Each row was made from one walk, in order. Every step used is in the known rows, and no mark comes twice. Write each row's walk.
Known rows:
nubadub zoviku nodud buniko: [ 16  11 -28 -36 -14   4 -33   5   6  11  -5 -26  41  21 -36 -26  17 -19
  14   4   6 -22]
zozapob zoviku lebob lifad: [  4  23 -18   7 -25   6  -6  -4  15   7   9   2   6   5  -7  -1  26 -10
   7   0   6   5]
zozapob zoviku nodud buniko: [  6  23 -31 -19 -31   1 -41   1  10  15  -7 -15  33  20 -38 -24  18 -17
  10   1   3 -26]
lebob zoviku nubadub: [ 11  14 -10  -6   1   9  -8  -6  -5  -3 -13   2  21  12 -17   5  11  -6
  -4   8   3   7]
nodud zoviku nubadub nizuge lebob lifad: [ 20   6   7 -19 -11   5  25  -1  -5   1 -22 -10  27  -9  -6   6  15  -3
 -11  18 -12  15]
zoviku nubadub nizuge: [ 28   3  -6 -22 -12   2 -11   4 -10   0 -18  -7  43  15  -9   0  11 -13
  -5  19  -8  -2]
lebob lifad daned zoviku: [-12  19 -13  12   0  -3  -2  -3   3  -1 -12  10 -25   9  10  -9   9  15
  16 -14   3  -7]
nodud buniko: [ -2  17  -7 -35  -7  -2 -22  -4  -2   5  -9 -13  21  25 -20 -24   4 -11
  12  -7  -3 -20]
zozapob zoviku nubadub nizuge lebob lifad: [ 36   4 -10   2 -33   4  12  -3   0   0 -17   5  26  -4 -10   9  24  -6
   6  24  -9  11]
lebob lifad daned zoviku nodud buniko: [ -7  22 -19  13 -20 -14 -22   9   6   8 -10   3  -2   6   2 -25  13  19
  14 -14   9 -20]
nizuge lebob zoviku: [  3   2 -13  -1  -4   4  21 -10   5  -9 -19  -4  -3   3 -27  -4  14  -5
   9   8   8   6]
lebob lifad: [  1  13  -9 -10 -11   0   4 -10   3  -9  -6 -13   4  14  -2 -11  11  -1
  16   0   3  -1]
lebob nizuge: [ -3  16  -4 -11   1  -6  -6  -5   3 -16 -14   0   5  13  -5  -9  10  -7
  14   1   0  -2]
daned zoviku lebob lifad: [ -4  19 -16  10  -9  -6   2   3   8   3   7   6  -6   9  -2  -7  20   5
  -7  -2  11   1]
lifad lebob: [  9   9 -10 -13  -5  -2 -18 -11   8 -13  -3   0   6  17 -18 -16   3  -4
  12   0  10   2]
daned zoviku nubadub nizuge lebob lifad: [ 27   0  -6   5 -16  -8  20   6  -7  -4 -21  11  13   0  -3   4  19  11
  -6  22  -3   9]
zozapob zoviku lebob nizuge: [  3  25 -15   4 -16  -1 -15   0  16   0   1  13  10   3 -11   2  25 -17
   4   1   5   5]
lifad daned zoviku: [-12  15 -21  -1   8   1 -16   0   0   5 -18  11 -17  17  -5 -11   6   4
  11 -11   4 -16]
nubadub nizuge lebob zoviku: [ 21  -6  -5  -4 -15   2  30  -4   2 -10 -27 -11   9   2 -19   0  16 -11
   4  16   1  10]
nubadub nizuge lebob lifad daned: [ 19  -6   2  11 -24  -2  26  -2   4 -10 -28   0  -1  -5  15  -2  14   8
  21   9  -3   5]
nodud zoviku lebob: [-12  21  -8 -28   3   9 -10   0   8  12  -1 -13  18   6 -16  -7  14 -20
 -16  -5   2  -2]
nodud zoviku: [-17  22  -9 -42  10  13  -8  -8   0   6 -13 -21  12  15 -22 -13   6 -17
  -3  -8  -6  -8]
nubadub nizuge lebob lifad daned zoviku nodud: [ 15  -5 -19  31 -31 -10  15  12   9  -4 -26   3  -6  -7   3  -8  22  19
   9  12  10  -5]
nizuge nubadub zoviku: [ 14  -2 -21 -31  11  22  -6 -10   6  -2  -9 -10  11  25 -34   4   8 -30
  16   3  -4   1]
nubadub zoviku: [ 13   8 -23 -35   3  15 -12  -7   2   3  -9 -19  16  23 -29 -10  13 -22
  18   2   1  -6]
nubadub nizuge lebob zoviku nodud: [ 28 -10 -20  10 -31  -1  20   5  10  -9 -27 -17  24  -4 -28  -4  23  -7
  -1  25  10   4]
daned zoviku: [ -9  16 -23 -16   6   0 -13  -3  -2   3 -13  -3  -3  24 -21 -14   9  -5
   2  -3   4 -14]

Which walk is each row?
[ -9  15 -20  10   0  -1 -17   7   8  11  -3  18 -10   8   3  -5  15   2
  -3  -8  12 -10] | lifad daned zoviku lebob
[ -9  13  -6  27  10  -5  -2   8  15  -5  -9  38 -24   1   9  13  12   0
   2  -8   4   9] | lifad daned zoviku lebob nizuge nubadub
[ -5  19 -28 -16 -14 -10 -33   9   1  11  -9 -10  18  21 -30 -31  13  -1
  -1  -2   9 -30] | daned zoviku nodud buniko
[  4  10 -27   4 -16   3  -8  -1  11  -5 -12 -18  16  10 -29 -10  17  -6
   3   7  14  -4] | lebob zoviku nodud
[  5   7 -10  21  -5  -3   7   2  -3  -3 -18  29 -15  -6   8   4  13  24
   8   5   4   3] | nizuge lebob lifad daned zoviku nubadub
[-11  24   0 -14  -6   6   6  -3  10   6   5 -11   8  -1  -1  -4  16  -8
  -9  -9   1   7] | nodud zoviku lebob lifad
[ 15   9 -10  -1  -2  -1 -17  10 -10   6 -24  16  15  13   5   2   9   3
  -5   5  -4  -7] | lifad daned zoviku nubadub nizuge
[ 28   7  -4 -10 -11   6   1   1  -7  -4 -22  -5  34  10 -11  10  14 -12
  -9  15  -4  11] | lebob zoviku nubadub nizuge
[ 19   1   0 -34  -2   9  10   4  -8   5 -27 -11  37  -1 -20   4  11 -14
 -16  19 -12   4] | nodud zoviku nubadub nizuge lebob
[-11  21  -8  21   3 -11 -12  11  11  -1  -6  29 -17  -1  15  -1  17   8
   2  -9  11   0] | lifad daned zoviku lebob nizuge
[ 23  -8  -1  -4 -24  -5  30  -4   3 -13 -22 -11  10   2  -1  -6  15  -1
  14  18  -4   6] | nubadub nizuge lebob lifad
[ -1  14  -4  18 -18  -1  -2   1  14   0   2   9  -3  -2  22  -1  16   7
  13  -8   8   3] | zoviku lebob lifad daned
[ -5  15 -23  -2   0  -3 -14   5   7   9   2   6   3  16 -14 -10  17  -6
 -12   0  10  -8] | daned zoviku lebob
[ 34  -8   1   0 -24  -4  19   2  -5 -10 -19  -1  29  -3   2   6  17   3
   2  27  -6  12] | zoviku nubadub nizuge lebob lifad
[-12  19   3 -13  14   6   5   0  14  -4  -5   8   4  -1 -11  11  12 -20
 -12  -4  -6  14] | nodud zoviku lebob nizuge nubadub
[ 16   6 -24 -24  -2  11 -15   2   9   9   4 -10  25  15 -20  -4  21 -24
   4   5   7   0] | nubadub zoviku lebob
[ 17  11  -4  12 -11  -4  -4   7  -8   1 -20  17   5   4  21   5  11  13
   1   2  -5   3] | lebob lifad daned zoviku nubadub nizuge
[ 11  -2  -5  17 -16  -6  26   4   2  -6 -28  10 -20  -2  11  -4  16  15
  14   4  -1   1] | nubadub nizuge lebob lifad daned zoviku
[ 1 16 -4  1 -7 -8 -7  5 12 -8 -1  7 12  4  1 -3 17 -9  2  3  8  6] | zoviku lebob nizuge
[ 36   5   3   1 -13  -1  -4  -3   0 -15 -12   8  29   4 -10   7   7  -3
  -8  13   4  24] | lifad lebob zoviku nubadub nizuge
[  3  16 -20 -14   6   2 -23   1 -10   5 -10   9  15  22 -18  -4   9  -1
  -9   6   2  -8] | daned zoviku nubadub
[  6   1  -7  -2 -16  -1  21 -10   5 -11 -13  -6  -3   3  -9  -8  13   5
  18   9   4   2] | nizuge lebob lifad
[  5  17 -10   9  -7   6  -8  -2  21  -4  -1  21   3   6 -16  15  20 -25
   5   4  -1  13] | zozapob zoviku lebob nizuge nubadub
[ 21   9 -13 -15  -4  -2 -14   9 -13   5 -19   3  28  20 -13  -1  11  -5
 -13  14  -5  -5] | daned zoviku nubadub nizuge
[ -8  22 -12   7   3 -14  -7   8   9  -5  -1  16  -5   5  -3  -4  19  -2
  -7   0   9   0] | daned zoviku lebob nizuge
[ 23   2  -3 -12  11   6  -4 -10  16 -26  -5  14   0  10 -21   8   5 -18
  23   1   2  24] | lifad lebob nizuge nubadub zoviku
[ -5  13  -9  11  10  -7   2   5  14  -8  -2  26 -11   8  -9  10  15  -9
  -7   2   3   9] | daned zoviku lebob nizuge nubadub
[ 12  21 -24 -17 -10  14 -31  -6  -1   9  -8   5  28  19 -26   2  15 -17
   4   9  -3  -7] | zozapob zoviku nubadub
[ 27   0 -17   2  -4   3 -15  -1  24 -23  -4   7  15   5 -29   4  12 -13
  18   9  12  20] | lifad lebob nizuge nubadub zoviku nodud
[ 15   1 -10  10  -3  15   5  -1  19   1   3  13  -4   2   6  16  16 -11
  18  -6   2  16] | nizuge nubadub zoviku lebob lifad daned
[  2   7   0   6   1  -2   1   1  17 -13  -1  14   6   6  -4  12  14 -16
   1   4   2  14] | zoviku lebob nizuge nubadub
[ 30  -7   4  12 -23  -2  15   4  -3  -8 -26  12  15 -10  19   9  13  12
  12  17  -5   9] | zoviku nubadub nizuge lebob lifad daned
[-16  25   2  -1  -4   8   1  -1  13   9   0   1  -4  -9  17   1  14   0
   0 -16   1   6] | nodud zoviku lebob lifad daned
[  2  23 -15  20 -23   7 -11  -2  16   8   4  15  -5  -2  10   3  23  -2
  15  -9   6   1] | zozapob zoviku lebob lifad daned
[ 19   1 -26 -29 -10  11 -25   3   9   7  -8 -18  34  22 -40 -12  11 -25
  13   3   0 -13] | nizuge nubadub zoviku nodud buniko
